Each row was made from one small tree. Brackets hold a mark, then the marks that hang from it, in the order of their numbers. Every link used is in the known rows. Write each row's tree.
Known rows
[J_171 J_422 J_893]: [-16 -18  10  23  -2  69 -30  32 -40 -20   9   3  38   2 -31  10 -45   9
  15]
[J_748 J_171 J_285 J_422]: [-27 -54   3   6 -15  46 -40  41 -38 -62  66 -73  24  41 -66 -32  15  -8
  40]
[J_813 J_285 J_657 [J_748 [J_422 [J_171 J_893]]]]: [ -7  15   6  10  13  60 -71  37 -24 -78  27  -7 -11 -56  -6  12 -74  -1
 -21]
[J_813 [J_657 [J_748 J_285 [J_422 J_171]]]]: [-38 -31  16 -25 -20  43 -39  24 -35 -84  35 -88   3 -26 -64 -11 -23   4
  27]
[J_422 J_171]: [  7   5  -1 -12  21  12 -19  10  -1 -29  -5 -31   3 -28 -44 -15 -18  29
   8]
[J_657 J_748]: [ -3  -7  16 -12   5  30   1   7 -10 -25  20 -60  19 -13 -36   8 -11  27
   9]
[J_893 [J_171 J_422]]: [  2 -18  -3  23 -22  73 -21 -13 -14 -41 -30 -16   3  14 -45  17 -17  15
  30]
[J_813 [J_285 J_422] J_657 [J_748 [J_171 J_893]]]: [ -6  -1  18  12  -5  75 -60  58 -25 -82  26  -7  21 -34  28   5 -58   1
 -56]
[J_748 J_285 J_422]: [-26 -40  -6  12 -11  33 -28  18 -34 -33  46 -56  23  38 -50 -17   1  -6
  31]
[J_657 J_285]: [-12  10  18  -3   7  19  -7   5 -18 -21  27 -45  42  20 -30  -3 -17  17
  -8]
[J_813 J_657]: [ -2   5  -7  -2  13  37 -31  -7  -3 -14  21 -17  14   3  -4   9 -33  17
 -21]
[J_748 J_171]: [  5 -15   8   1  14  33 -23  26  -7 -35  33 -41  20  14 -39 -18   2  16
  10]
[J_748 [J_171 J_893] J_285 J_422]: [-29 -63  17   7   0  51 -46  63 -47 -62  66 -58  40  36 -63 -22  -4   0
  37]
[J_422 [J_171 J_893]]: [  4  -2  13 -12  40  14 -28  32 -10 -27  -5 -18  20 -37 -38  -4 -38  36
   3]
[J_813 J_285]: [ 13  16 -20  12  17  37 -37   1 -11 -15  12  -6   9  -1 -10 -14  -9  13
 -23]
[J_748 J_285]: [-10 -25 -17   1   3  15 -32   8 -16 -17  32 -45  42  31 -37 -18  -6  16
   7]
[J_285 [J_422 [J_171 J_893]]]: [-10 -15  29 -13  12  23  -9  45 -25 -45 -29 -22  19 -50 -23  -7 -34  30
  -5]
[J_285 [J_422 J_171]]: [ -8  -5  13 -14  -3  20  -3  22 -20 -46 -31 -35   5 -46 -26 -15 -13  20
  -1]
[J_813 J_285 [J_748 [J_422 [J_171 J_893]]]]: [  0  10   6  13  17  45 -52  45 -24 -73  22 -16  -4 -51 -21   2 -56   1
   2]

Which tree is each row?
[-23 -33  -7  21 -20  34 -30  19 -24 -48  64 -58  28  24 -34  -1 -26 -10
  27] => [J_813 [J_748 J_285 J_422]]
[-34  10  56 -41 -23  37  -1  26 -36 -86 -10 -78  20 -60 -24   1 -36  20
 -23] => [J_813 [J_657 [J_285 [J_422 J_171]] J_748]]
[ -3  23  11   0   3  48 -56  44 -19 -77 -14   2   8 -77  26  10 -77  14
 -55] => [J_813 [J_285 [J_422 [J_171 J_893]]] J_657 J_748]
[-32  -5  53 -19 -28  34  24  25 -42 -59   4 -80  43 -16 -24   4 -13  14
  -5] => [J_657 [J_285 J_422] J_748]
[ -1   5  15  -4  16  37 -32  46 -34 -53 -35  -2   6 -59 -11 -13 -32  22
 -28] => [J_813 [J_285 [J_422 [J_171 J_893]]]]
[-29 -54   8  18 -15  74 -58  68 -53 -61  45 -30  56  28 -56 -24 -24   4
  30] => [J_748 [J_171 J_422 J_893] J_285]
[-13  11  11  -6 -22  65 -26  14 -34 -57  -5 -36   4 -45  10   5 -27  10
 -44] => [J_813 [J_285 J_422] [J_657 J_748]]
[-38 -48  30 -22 -34  58 -29  46 -40 -88  35 -87  34  -5 -29 -18  -7   9
  -5] => [J_813 [J_657 [J_748 J_171 [J_285 J_422]]]]
[-29 -25 -10  15 -22  48 -50  12 -22 -56  65 -49  24  19 -12   6 -44 -14
   5] => [J_813 J_657 [J_748 J_285 J_422]]
[-25  -2  51 -19   4  19  -4  52 -41 -60 -20 -38  44 -41 -27  -4 -36  25
 -15] => [J_657 [J_285 [J_422 [J_171 J_893]]]]
[-33 -41  19 -13 -31  30   0  29 -38 -52  10 -80  42  -6 -31 -12   1  18
   9] => [J_657 [J_748 [J_285 J_422]]]
[-28 -42  12  -7   8  28 -45  47 -39 -55  27 -48  23  -6 -67 -17 -26  10
  33] => [J_748 J_285 [J_422 [J_171 J_893]]]
[-21 -28  14  -6  -5  13 -31  57 -25 -73   1 -42  42 -40 -18  -9 -56  25
  -2] => [J_813 [J_748 [J_285 [J_422 [J_171 J_893]]]]]
[-12  25  17   2  -5  31 -27   0  -5 -44  47 -38  40   2   9  23 -65   6
 -36] => [J_813 [J_657 J_285] J_748]
[-28 -47  -7  16 -31  71 -49  46 -45 -58  46 -44  40  35 -63 -34  -6  -4
  36] => [J_748 [J_171 J_422] J_285]
[-24  13  37 -21  -8  37 -13   5 -23 -48  32 -68  36  -8 -22  14 -34  18
 -22] => [J_813 [J_657 J_285 J_748]]
[-34 -61  43 -18 -20  46 -17  77 -50 -82  27 -84  53  -7 -44 -17  -5  22
  13] => [J_657 [J_748 [J_171 J_893] [J_285 J_422]]]
[-37   5  70 -39 -10  40  -9  49 -44 -88  -9 -64  36 -65 -20  13 -55  25
 -29] => [J_813 [J_657 [J_285 [J_422 [J_171 J_893]]] J_748]]
[-38 -20  78 -26 -19  64 -13  66 -50 -89  28 -75  51 -19 -19   6 -38  16
 -28] => [J_813 [J_657 [J_285 J_422] [J_748 [J_171 J_893]]]]
[-40 -16  58 -13 -26  73 -21  37 -47 -91  69 -99  20   7 -53   0 -14 -10
   9] => [J_813 [J_657 J_285 [J_748 J_171 J_422]]]
[-22   8  39 -22 -13  17   6  27 -30 -58 -20 -53  25 -33 -34 -15 -20  16
 -10] => [J_657 [J_285 [J_422 J_171]]]
[-28 -59  25  -3  -9  41 -31  69 -43 -61  25 -52  55  12 -31 -26  -8  15
   1] => [J_748 [J_171 J_893] [J_285 J_422]]
[-25 -35  17 -18   2  16 -28  54 -37 -56 -13 -38  37 -30 -36 -21 -28  28
  -1] => [J_748 [J_285 [J_422 [J_171 J_893]]]]
[-23 -51   9  -5 -23  36 -23  46 -35 -61  25 -61  39  19 -37 -35  15   8
   8] => [J_748 J_171 [J_285 J_422]]
[-30   5  32  -8 -22  44  -8   9 -34 -43   4 -38  38  -2   6   4 -31   6
 -39] => [J_813 [J_657 [J_285 J_422]]]
[-30 -40  37 -28  -8  23 -14  62 -43 -78  -9 -76  39 -51 -47 -12 -26  32
  13] => [J_657 [J_748 [J_285 [J_422 [J_171 J_893]]]]]
